Each row comes from the steps of one path. Every step used is in the known rows, and no mark comes twice. Write the path behind each row, first mark first.
In the rows, 128 means zero.
Known rows:
davol/moni/torine: [165 155 152 160 127 153 134 127 108 117  93  92 126 136 118 126  99  83
 145 142 124 127 136 144 160 141 148 103 102 115  89 141 119 136  80 122
 134 132 110  99 151 146 132 118  90 178 121]
torine/goteton/pako: [122 132 149 108 134 117 150 158 139 134  84 116 132 121 146 140 108 136
 135 144  91 118 138 149 135 166 142 108  86 155 158  94 184 154 118 120
 128 136 121  79 124 129 152 141 109 110 161]
nevo/pako: [112 144 107 124  93 112 147 122 138 138 140 140 112 108 120 114 145 134
 128 116 130 111 130 131 125 114 119 135 149 117 117  94 147 140 120 121
 101 126 121 122 131 108 139 117 122 115 137]
davol/moni/moleru: [166 165 131 133 129 147 118 100 147  93 108  96 160 121 123 125  94 136
 141 140 147 127 140 138 165 138 143 126  96 136 130 129 130 142 118 124
 136 122 118 118 157 125  88 120 104 165 110]
subuv/moni/pako/girama/torine: [142 161 119 165 135 101 123 138  78 133  70 105 139 131  97 137  91  85
 140 141 109 103 119 115 195 158 163 108  85 154 123 115 140 155  76 103
  83 135  78  64 106 139 155 119 101 145 140]
febopa/nevo/pako/girama: [113 162 119 152 118 104 151 111 158 148 155 126 128 121 108 119 161  64
 105 103 152 116 132 115 125 138 117 142 158  91 141  88 131 151  98 114
  98 137  87 127 124 107 164 165 134 101 142]
sobabo/nevo/pako/girama/torine/goteton: [ 75 173 136 130 127 113 168 136 135 151 102 114 108 100 121 137 121  74
 147 133 128 101  93 116  99 151 137 148 120 102 132  77 166 172  81 121
  87 125 113 106 150  91 170 156 117 121 133]
goteton/pako/girama/torine/nevo: [118 158 150 144 154 104 142 149 119 146  67 103 132 108 104 138  44 117
 122 149 118 126 137 127 121 168 160 111  97 141 173 133 142 166  80 125
  68 140  93  48  83 125 186 125 108 124 137]
nevo/torine/girama/pako/moni: [113 120 117 103 133 131 161 152 119 128 111 105 123  98 130 146  81  72
 120 141 105 108 113 110 181 133 124 105  78 113 130  77 176 144 107 160
  79 128 105  62 142 123 134 131 116 124 159]
goteton/pako: [128 141 151 124 131 123 145 139 120 142 105 130 126 125 119 139  84 150
 133 148 116 126 157 148 112 156 143 110 102 135 145 132 143 151 114 118
 103 133 131  89  94 131 146 126 118 131 141]
davol/goteton/pako/girama/torine: [106 162 141 125 152 123 124 142 131 130  54  92 142 120 127 161  73 106
 113 145 108 111 146 139 128 161 172 120  97 160 184 114 155 161  67 112
  85 153 116  31  96 135 176 130  99  97 157]
subuv/moni: [132 143 113 149 123 115 104 118 101 135 108 118 154 130 111 120 141 106
 149 123 123 125 140 135 170 149 131 134 101 121 103 116 137 123  96 121
 120 117 111 114 138 120 127 122 124 150 135]
fofafab/nevo/torine/girama/pako/moni/moleru: [146 127 130 130 148 124 153 118 101 131 121  94 138  94 146 128  92  71
 148 122 119 100 119 119 142 124 128 117  88 106 147  89 182 184 124 152
  47 128 100  82 167 104 145 139 123 120 135]
goteton/torine/moni/pako/nevo: [153 145 169 150 128 139 154 146 100 138  80  96  92 155 132 116  41 111
 158 172 123 118 142 141 137 151 179  82  69 141 109 126 115 153  90 135
 106 121 106  61 123 145 155 102 125 168 126]
febopa/nevo/torine: [114 130 115 129 131 133 139 109 138 148 157 120 122 120 122 131 154  48
 115 112 148 135 150  98 122 131 123 113 131  66 138  79 124 133 108 146
 111 136 106 122 131 117 165 165 141 121 122]
fofafab/nevo: [144 118 146 153 143 126 124 114  99 139 146 117 133 126 137 106 135 103
 154 108 130 114 130 132  93 117 130 128 136 110 136 132 141 164 126 127
  92 124 121 137 150 105 158 146 136 119 121]
davol/goteton/pako/girama/torine/nevo: [111 163 143 132 154 116 114 142 130 128  48  89 147 105 126 150  62  97
 118 135 113 119 147 136 126 165 180 116 100 150 187 112 147 164  58 116
  82 143 112  32  92 125 202 128 102  92 145]
fofafab/moni/pako/girama/torine/goteton: [154 158 125 135 134 123 154 159 102 122  92  73 127 123 105 100  90 100
 132 148 100 100 117 105 183 161 164  85  70 155 166  74 152 167  92 103
 108 140  67  64 119 177 142 129 104  97 151]
moni/moleru/mupusoz/gilile: [156 150 116 110 178 101 132 104 174 140 117  97 122  98 127 142 105 166
 107 160 144 167 100 110 144 122 102 148  95 174 180 121  92 146 145 133
 140 173 123 150 130 113  94  92 130  99 108]
girama/torine/goteton/pako: [107 145 149 109 154 108 149 147 113 129  68  98 125 123 136 141  85 129
 136 161  86 117 127 123 120 161 162  99  69 161 163  96 181 157  97 132
  99 151 112  45 128 128 178 121 109 145 159]
fofafab/moni/torine/girama/pako/nevo: [157 154 153 138 137 120 165 153 110 128 125  59 133 133 123  91  88  89
 151 145  77 113 114 137 157 163 171  79  57 108 117  97 145 158  97 123
 107 128  96  82 152 168 151  97 128 137 142]
davol/moni/pako/nevo: [152 138 162 158 126 147 134 129 120  95 112 107 126 129 114 110  47 102
 158 144 127 105 128 137 146 136 181  75  89 131 108 132 118 161  90 111
 127 114 130 110 138 135 145 136 111 169 117]
girama/pako/moni/davol/goteton: [138 165 159 130 130 116 148 111  89 113  66 110 148 119 129 155  60  91
 130 145 107 100 136 142 157 142 161  98  84 149 129  98 155 156  67 121
  83 133 128  49 131 151 153 133  99 130 181]
gilile/mupusoz: [110 124 138 137 153 116 123 134 130 145 131 116  98 116 109 109 114 125
 121 147 146 146 117 116 127 122  93 134 119 158 142 125 104 128 108 144
 129 157 116 132 125 129 138 117 133 115 129]
fofafab/nevo/pako/moni: [134 139 129 165 118 121 145 100  91 142 130 130 120  96 126  92 135  91
 157 106 148  99 132 137 105 109 109 138 143 101 117 101 154 175 103 124
  62 123 118 122 165  99 152 154 127 118 138]
fofafab/nevo/torine/girama/pako: [129 105 138 122 145 123 148 140 103 143 149  96 129 108 143 122 105  69
 147 114 102 100 117 117 126 119 136 106 104  95 141  93 181 176 121 151
  58 124 100  90 151  96 174 137 129 111 138]
febopa/nevo/torine/goteton: [109 126 116 117 135 128 144 122 149 146 140 111 125 118 138 133 164  42
 117 112 129 130 139 102 135 142 125 110 118  80 148  56 152 137 108 146
 122 138 100 111 147 115 170 174 133 108 137]
torine/moni/subuv: [159 121 143 122 107 102 134 143 113 139  90 100 140 140 120 116 106  91
 147 156 164 119 152 132 191 159 139 124  75 145  94 103 131 129 109 100
 150 101  97  95 163 118  98 122  94 155 133]
fofafab/moni: [148 144 119 127 120 139 131 129 116 128 143  94 141 125 107  81 133 127
 140 131 128 128 145 123 149 145 131 113  98 111 139  95 125 134 110 121
 134 121 106 122 138 160 107 124 135 111 131]
pako/moni/davol/goteton/torine/nevo: [148 156 151 162 142 126 118 112  83 123  33  97 136 105 126 130  88  53
 145 126 136 130 143 144 169 141 156 121 105 123 121 103 116 141  56 156
  95 127 109  56 141 162 164 130  97 118 154]
subuv/moni/torine/girama/pako: [152 160 139 151 136  97 136 145  84 136  85  91 147 140 122 142 114  71
 147 139  76 111 117 143 199 168 152 109  64 127  85 116 161 145  84 119
  96 131  88  68 140 133 157  94 106 166 153]
moni/pako/nevo: [136 124 153 150 127 118 149 138 117 117 119 130 106 129 131 124  63 119
 150 138 108 104 114 129 115 131 186  76 108 140 122 126 119 163 128 110
 110 123 137 115 115 142 170 127 132 139 116]
subuv/moni/moleru/mupusoz: [153 159  99 137 141  95 106 106 130 137 100 103 161 111 116 138 133 129
 141 140 137 145 129 127 184 147 124 147  81 149 136 113 124 139 110 113
 126 135 110 125 138 107  97  96 128 135 124]
girama/pako/moni/davol/goteton/torine/nevo/sobabo: [148 185 175 152 144 121 154 110  83 117  49 108 139 105 122 142  38  87
 146 135 109 111 138 134 139 164 178  98  85 109 131  93 141 160  33 135
  59 122 123  35 116 136 202 131 113 141 158]
subuv/moni/torine/goteton: [147 152 124 157 127 106 123 137  90 147  66  94 139 133 133 137 152  72
 155 129  85 122 128 146 185 164 146 117  83 127  90 100 158 130  86 116
 124 136  93  82 155 138 152 111  98 154 143]
torine/moni: [146 134 143 128 116 121 134 134 116 119 112 113 127 139 134 124 107 108
 133 152 142 124 140 138 164 141 125 124  82 133 108 111 130 125 107 124
 145 113 107 114 145 124  95 118 120 139 130]
torine/girama: [130 116 139 115 148 109 135 161 141 111 133 110 138 127 135 130 131 105
 124 129 107 117  97 128 174 141 123 135 100 134 127 119 155 136 141 146
 130 123 106 120 138 123 122 118 127 114 148]
febopa/nevo/torine/girama/pako/moni: [119 141 131 124 144 124 161 122 130 131 139 109 133 111 123 135 117  29
 112 128 131 117 132 101 157 147 120 106  91  81 136  67 152 151  92 151
  89 132  97  90 142 116 162 172 136 127 154]
davol/goteton/torine/girama: [122 144 140 116 155 142 117 153 136 123  78  81 133 136 147 140 110  97
 126 135 102 118 131 142 150 150 163 129  99 144 151 113 148 142  89 146
 113 138 117  54 126 136 167 112 117 107 154]

Which path is each row?
[150 131 128 146 123 122 137 123  99 138  65 121 140 106 105 115 107  85
 145 145 174 120 143 126 176 149 116 135 107 142 101 115 126 133 104 108
 123 114 122  92 168 135 106 160  95 157 147] : pako/moni/subuv
[111 148 125 146 154 115 136 141 124 137  88  96 130 125 111 141  96  98
 110 142 123 120  99 106 144 138 141 136 119 151 158 134 135 140  97 128
  89 149  87  76 120 131 145 128 111 127 139] : pako/girama/torine
[153 166 154 115 192 123 165 140 137 142  76  72 110 116 123 136  40 134
 121 185 110 140  99 125 166 152 122 123  51 173 161 122 126 166  97 162
  89 165 103  56 128 126 135  93 126 137 160] : goteton/torine/girama/pako/moni/moleru/mupusoz/gilile
[117 155 107 142  95 123 154 110 118 131 108 142 110  90 113 110 130 113
 131 125 150 110 133 135 143 117 100 141 138 119 106  89 145 141  99 125
  91 124 125 109 148 119 120 138 116 125 151] : nevo/pako/moni
[158 175 171 178 143 122 167 125  85 139  49 130 113  90 112 133  62 101
 147 144 127 135 153 146 122 180 143 108  91  94 118 121 125 156  62 123
  75 128 126  70 105 138 177 139 111 153 125] : goteton/pako/moni/torine/nevo/sobabo
[160 168 134 188 132 102 118 117  80 141  77 112 139 110 112 120 131  68
 164 108 110 138 133 131 161 174 154 122 103  73  83 111 119 128  60 121
 100 113  99 104 130 116 188 110 121 163 101] : subuv/moni/torine/nevo/sobabo
[162 150 159 141 126 142 154 148  91 139  75 102  92 156 126 126  57 115
 147 172 125 119 150 136 157 151 161  92  73 148 114 123 119 149  91 132
 110 128  95  57 111 148 142 100 112 159 134] : goteton/torine/moni/pako
[127 172 143 150 133 107 152 108 124 133 104 104 131 121 120 120 148  25
 124 114 140 111 142 131 159 148 137 131 116  89 123  62 141 159  65 146
  84 137  88  76 146 131 178 151 120 109 173] : febopa/nevo/pako/moni/davol/goteton/torine/girama
[142 143 171 140 146 103 170 159 116 129 104  87 119 139 147 144  77  82
 139 149  65 110  93 143 144 151 172  88  78 126 102 131 153 157 111 129
  96 138 110  74 140 141 179  94 118 158 144] : moni/torine/girama/pako/nevo
[173 167 164 180 135 143 132 121 109 107  88  98 129 109 112 114  90  75
 155 121 129 136 132 132 147 158 159 105 107  73  93 128 108 137  55 125
 123 113 109 109 142 122 172 125 104 173  94] : davol/moni/torine/nevo/sobabo
[155 161 102 133 162  92 108 100 138 146  99  93 149 105 111 132 123 136
 134 148 134 155 117 122 183 145 111 151  75 157 145 111 107 137 110 125
 128 154 108 132 139 108  98  92 126 127 119] : subuv/moni/moleru/mupusoz/gilile
[138 136 131 134 120 125 153 120 117 138 139 116 111 128 124 133 121  34
 119 133 149 121 156 101 155 142 137  91  94  82 126  64 123 146  95 132
 114 130  88 105 126 124 156 158 128 126 124] : febopa/nevo/torine/moni/pako
[135 177 112 145 130 100 155  84 151 138 137 131 128  94 113 120 151  80
 115 128 176 134 140 113 134 133  99 144 124 105 141  75 116 159  96 116
 107 144 111 137 144 102 132 156 141 114 142] : febopa/nevo/pako/moni/moleru/mupusoz
[109 146 141 133 120 140 168 146 108 152 102 112  94 109 121 154  82  36
 149 148 148 109 117 108 139 149 142 117  87  84 113  81 131 161  83 129
  98 111 106 105 133 114 137 157 112 128 106] : sobabo/nevo/torine/moni/pako/girama
[122 166 122 153 115 116 154  91 131 136 142 139 124 108 111 108 158  65
 120 115 164 119 147 120 123 135 104 133 140  86 120  76 127 149  87 122
 101 131 111 129 145 111 153 174 138 126 147] : febopa/nevo/pako/moni
[148 172 130 185 142  94 126 132  78 124  67 114 141 107  90 127  83  79
 149 122 114 110 116 105 183 175 172 111  90 116 124 102 132 155  54 106
  73 119  79  75  97 117 191 127 114 143 117] : subuv/moni/pako/girama/torine/nevo/sobabo
[160 131 142 134 117 137 117 131 126 121  95  93 156 129  97 104  97  94
 154 140 163 117 151 131 183 151 148 116 101 133  99 124 127 138  93 101
 150 103 111 100 167 118 114 141  83 175 131] : davol/moni/subuv
[107 136 134 113 152 111 137 140 117 120  82  98 126 125 143 135 114 114
 133 149  93 119 108 111 130 143 152 111  85 157 154  93 172 142 106 138
 116 147 110  70 150 125 167 121 115 142 150] : girama/torine/goteton
[139 137 167 168 133 119 164 131 117 110 121 143 104 119 126 124  70 121
 156 126 110 104 106 117 103 146 188  86 112 103 120 114 117 158 111 107
 101 116 144 127 107 127 182 137 144 144 100] : moni/pako/nevo/sobabo
[165 162 145 123 166 129 145 123 139 154  78  73  98 133 127 126  65 142
 130 187 143 158 132 128 155 145 122 130  60 163 148 122  93 141 100 153
 126 157  96  85 134 127 106  78 123 141 119] : goteton/torine/moni/moleru/mupusoz/gilile
[ 87 146 142 119 133 149 169 138 115 156  82 120 104  86 133 151  97  56
 161 144 132 119 129 122 109 162 128 120  83  80 128  65 165 162  82 145
  97 119 139  92 154 110 153 180 115 132 129] : sobabo/nevo/torine/goteton/pako/moni
[143 114 153 138 129 120 135 123  79 152  99  85 129 116 144 133 100  42
 158 118 121 107 162 141 136 130 158 102  88  93 136  77 162 173  83 144
  66 126  92  63 146 119 168 127 101 100 136] : fofafab/nevo/torine/moni/davol/goteton/pako
[137 169 147 130 160  94 157 146 133 148  60  87 131 114 110 159  40 130
 115 184 131 133 132 128 152 167 145 124  56 176 181 125 138 171  86 112
  85 156  87  48  95 123 123 103 104 124 145] : goteton/pako/girama/torine/moni/moleru/mupusoz
[123 171 140 153 122  81 158 109 125 143 124 100 128 132 107 124 139  32
 113 122 145 111 130 112 154 143 140 130 118  95 127  69 134 154  71 127
  86 139  58  91 135 120 167 138 115 116 152] : febopa/nevo/pako/girama/torine/moni/davol
[110  99 106 102 131 129 142 161 137 135 133 104 117 105 133 140 128  75
 120 123 110 121 110 108 176 123 121 121 103 101 130  84 162 127 134 170
 105 127  99  95 139 120 129 120 120 108 135] : nevo/torine/girama
[153 135 149 143 145 109 153 162 111 132 101  94 114 137 142 146 130  75
 130 136  87 124 100 138 170 145 140 117  99 124  99 133 142 138 125 137
 117 143  94  95 139 149 148  96 107 139 137] : moni/torine/girama
[125 154 134 131 145 145  99 131 130 130  67  92 130 119 141 126  92 101
 137 122 121 134 154 138 118 149 174 118 120 129 156 114 122 143  69 142
 108 128 125  61 115 127 203 117 121 107 126] : davol/goteton/torine/nevo
[101 179 157 139 128 125 162 125 105 141  76 108 109 101 124 136 113  42
 165 129 136 103 113 140 131 152 145 147 104  85 100  73 149 171  60 147
  78 116 123  86 158 117 164 144 110 126 150] : sobabo/nevo/pako/moni/davol/goteton/torine/girama
[ 87  96 124 123 128 130 144 142 157 142 118 101 112 106 154 120 102  86
 151 122 103 123 108 127 111 125 160  96 105 101 132  81 157 136 122 156
 117 121 133 104 168 114 164 138 137 127 121] : pako/nevo/torine/goteton
[135 163 155 162 149 121 153  96 138 123 162 144 135 124 115 122 165  80
 125 103 149 132 135 101  98 163 130 137 137  46 134  94 113 132  89 120
 117 123 124 157 121 101 174 180 162 134 109] : febopa/nevo/sobabo
[128 123 133 111 110 121 143 140 101 145  74  90 120 118 135 158  91  53
 133 139 118 120 161 135 182 138 158  98  72 106 126  61 151 134  79 153
  99 127  91  45 129 143 135 105  87 106 144] : nevo/torine/moni/davol/goteton/pako
[100 139 138 119 119 145 155 130 112 151 119 115 101 109 131 143 105  50
 157 143 151 124 129 114 118 144 130 128  88  65 102  78 132 144  88 146
 114 105 127 124 155 101 131 152 126 144 101] : sobabo/nevo/torine/moni
[107 182 143 156 112 131 175 112  99 151  99 134  92  94 118 132 123  62
 163 134 149 111 117 133  99 142 122 142 124  75  81  94 130 164  76 122
  88 118 139 124 160 111 152 155 117 153 121] : sobabo/nevo/pako/moni/torine
[127 115 122 113 109 123 133 135 104 137  86  89 121 120 140 152 113  42
 130 129 125 122 147 125 190 124 151 107  85 103 114  59 145 122  86 159
 112 124  89  64 145 143 126 106  92 106 137] : nevo/torine/moni/davol/goteton
[136 134 146 128 130 105 112 121 110 120  84  99 148 135 138 154 136  74
 131 110 107 119 132 144 163 129 175 120 121 130 130  99 134 133  98 137
 120 135 112  86 128 159 154 107  94  93 152] : moni/davol/goteton
[122 151 133 124 142 154 112 131 129 133  74  94 126 136 142 139 108 112
 129 135 116 125 152 141 121 142 165 122 117 141 152 119 131 137  80 136
 112 141 131  58 119 138 171 118 116 116 143] : davol/goteton/torine
[109 124 161 117 138 112 152 155 152 135  89 109 131 120 152 128  86 131
 151 143  87 116 128 156 110 164 164  96  80 145 152  98 178 158 117 123
 124 130 135  85 139 122 167 142 124 121 150] : torine/goteton/pako/nevo
[149 141 133 153 129 118 150 155 115 127  98 125 113 129 113 148  82 106
 115 137 119 101 109 116 167 137 154 105 124 162 145 130 128 161 120  99
 100 140  93  94  87 151 144 136 102 103 135] : moni/pako/girama
[111 139 161 124 132 116 152 123 136 125 132 116 136 131 136 126  43 138
 144 145  96 106 118 139  86 137 178  83  95 131 130 126 147 160 108 117
  92 121 152  96 132 113 175 126 147 156 139] : girama/pako/nevo
[161 158 166 146 131 144 146 145 117 121  65  83 128 132 130 134  87  87
 149 152 101 120 142 158 164 163 156  90  75 132 110 120 155 151  74 115
 133 137 105  67 149 146 146 126  77 166 143] : davol/moni/torine/goteton/pako
[116 134 130 112 142 117 157 131 143 135 160 107 134 123 127 139 126  42
 109 122 118 118 130 100 146 145 132 103  99  79 143  70 154 151 106 148
  96 134  95  98 131 110 175 158 141 118 147] : febopa/nevo/torine/girama/pako
[127 149 143 137 131 111 146 124 127 153  99  86 136 128 122 154 116   4
 110 125 140 122 164 120 168 159 153 108  90  83 147  59 136 150  61 139
  95 138  69  61 121 135 165 155 104  95 148] : febopa/nevo/torine/moni/davol/goteton/pako/girama
[139 140 133 167 122 107 119 126  93 128 101 119 137 130 114 117  90  98
 166 130 108 106 127 136 160 150 176  90  86 131  98 115 129 151  96 106
 105 114 118 105 126 130 159 121 127 158 125] : subuv/moni/pako/nevo
[113 149 129 111 134 130 156 125 133 154 114 105 105  94 132 155 100  66
 153 156 162 140 121 106 127 142 123 136  73  85 126  77 121 153  95 140
 120 117 128 132 154  90 110 134 131 131  95] : sobabo/nevo/torine/moni/moleru/mupusoz
[160 170 115 160 110 116 145 138 109 149 107  74 121 103 100  78 121  78
 139 117 118 129 134 128 160 153 145 107 113  92 125  87 121 150  77 116
  98 127  66  91 131 160 162 104 110 101 119] : fofafab/moni/torine/nevo/pako/girama
[142 136 153 112 143 100 159 158 116 115  93 102 153 117 121 133  71  91
 132 154 114  95 108 128 197 162 134 116  63 156 119 105 175 160 110 118
 100 117 109  67 151 121 130 135 106 144 180] : torine/girama/pako/moni/subuv
[138 168 151 148 141 129 125 128 104 126  32 104 133  98 135 147  71  83
 135 139 118 126 165 157 133 165 163 105  91 133 144 110 136 159  53 117
  94 138 133  42 113 145 188 135  96 112 144] : davol/goteton/pako/moni/torine/nevo
[ 88 178 142 138 118 112 167 127 121 149 106 113 105 107 112 132 102  67
 149 143 150 104 105 117 110 149 136 148 107  93 113  86 143 166  69 120
  84 116 107 107 148  91 149 144 120 137 122] : sobabo/nevo/pako/girama/torine/moni
[146 147 160 122 151 128 160 159 107 142  67  85 127 135 118 124  54 102
 144 167 115 110 127 132 174 168 151 110  67 152 120 121 157 159  92 140
  84 124 100  28 140 133 154 117 107 167 172] : goteton/torine/girama/pako/moni/subuv
[108 183 127 135 125 118 165 102 133 145 109 135 107  74 117 135 116  96
 155 143 172 125 111 121 105 136 106 160 111 100 119  85 124 171  91 117
 100 121 147 147 156  89 119 149 132 129 119] : sobabo/nevo/pako/moni/moleru/mupusoz
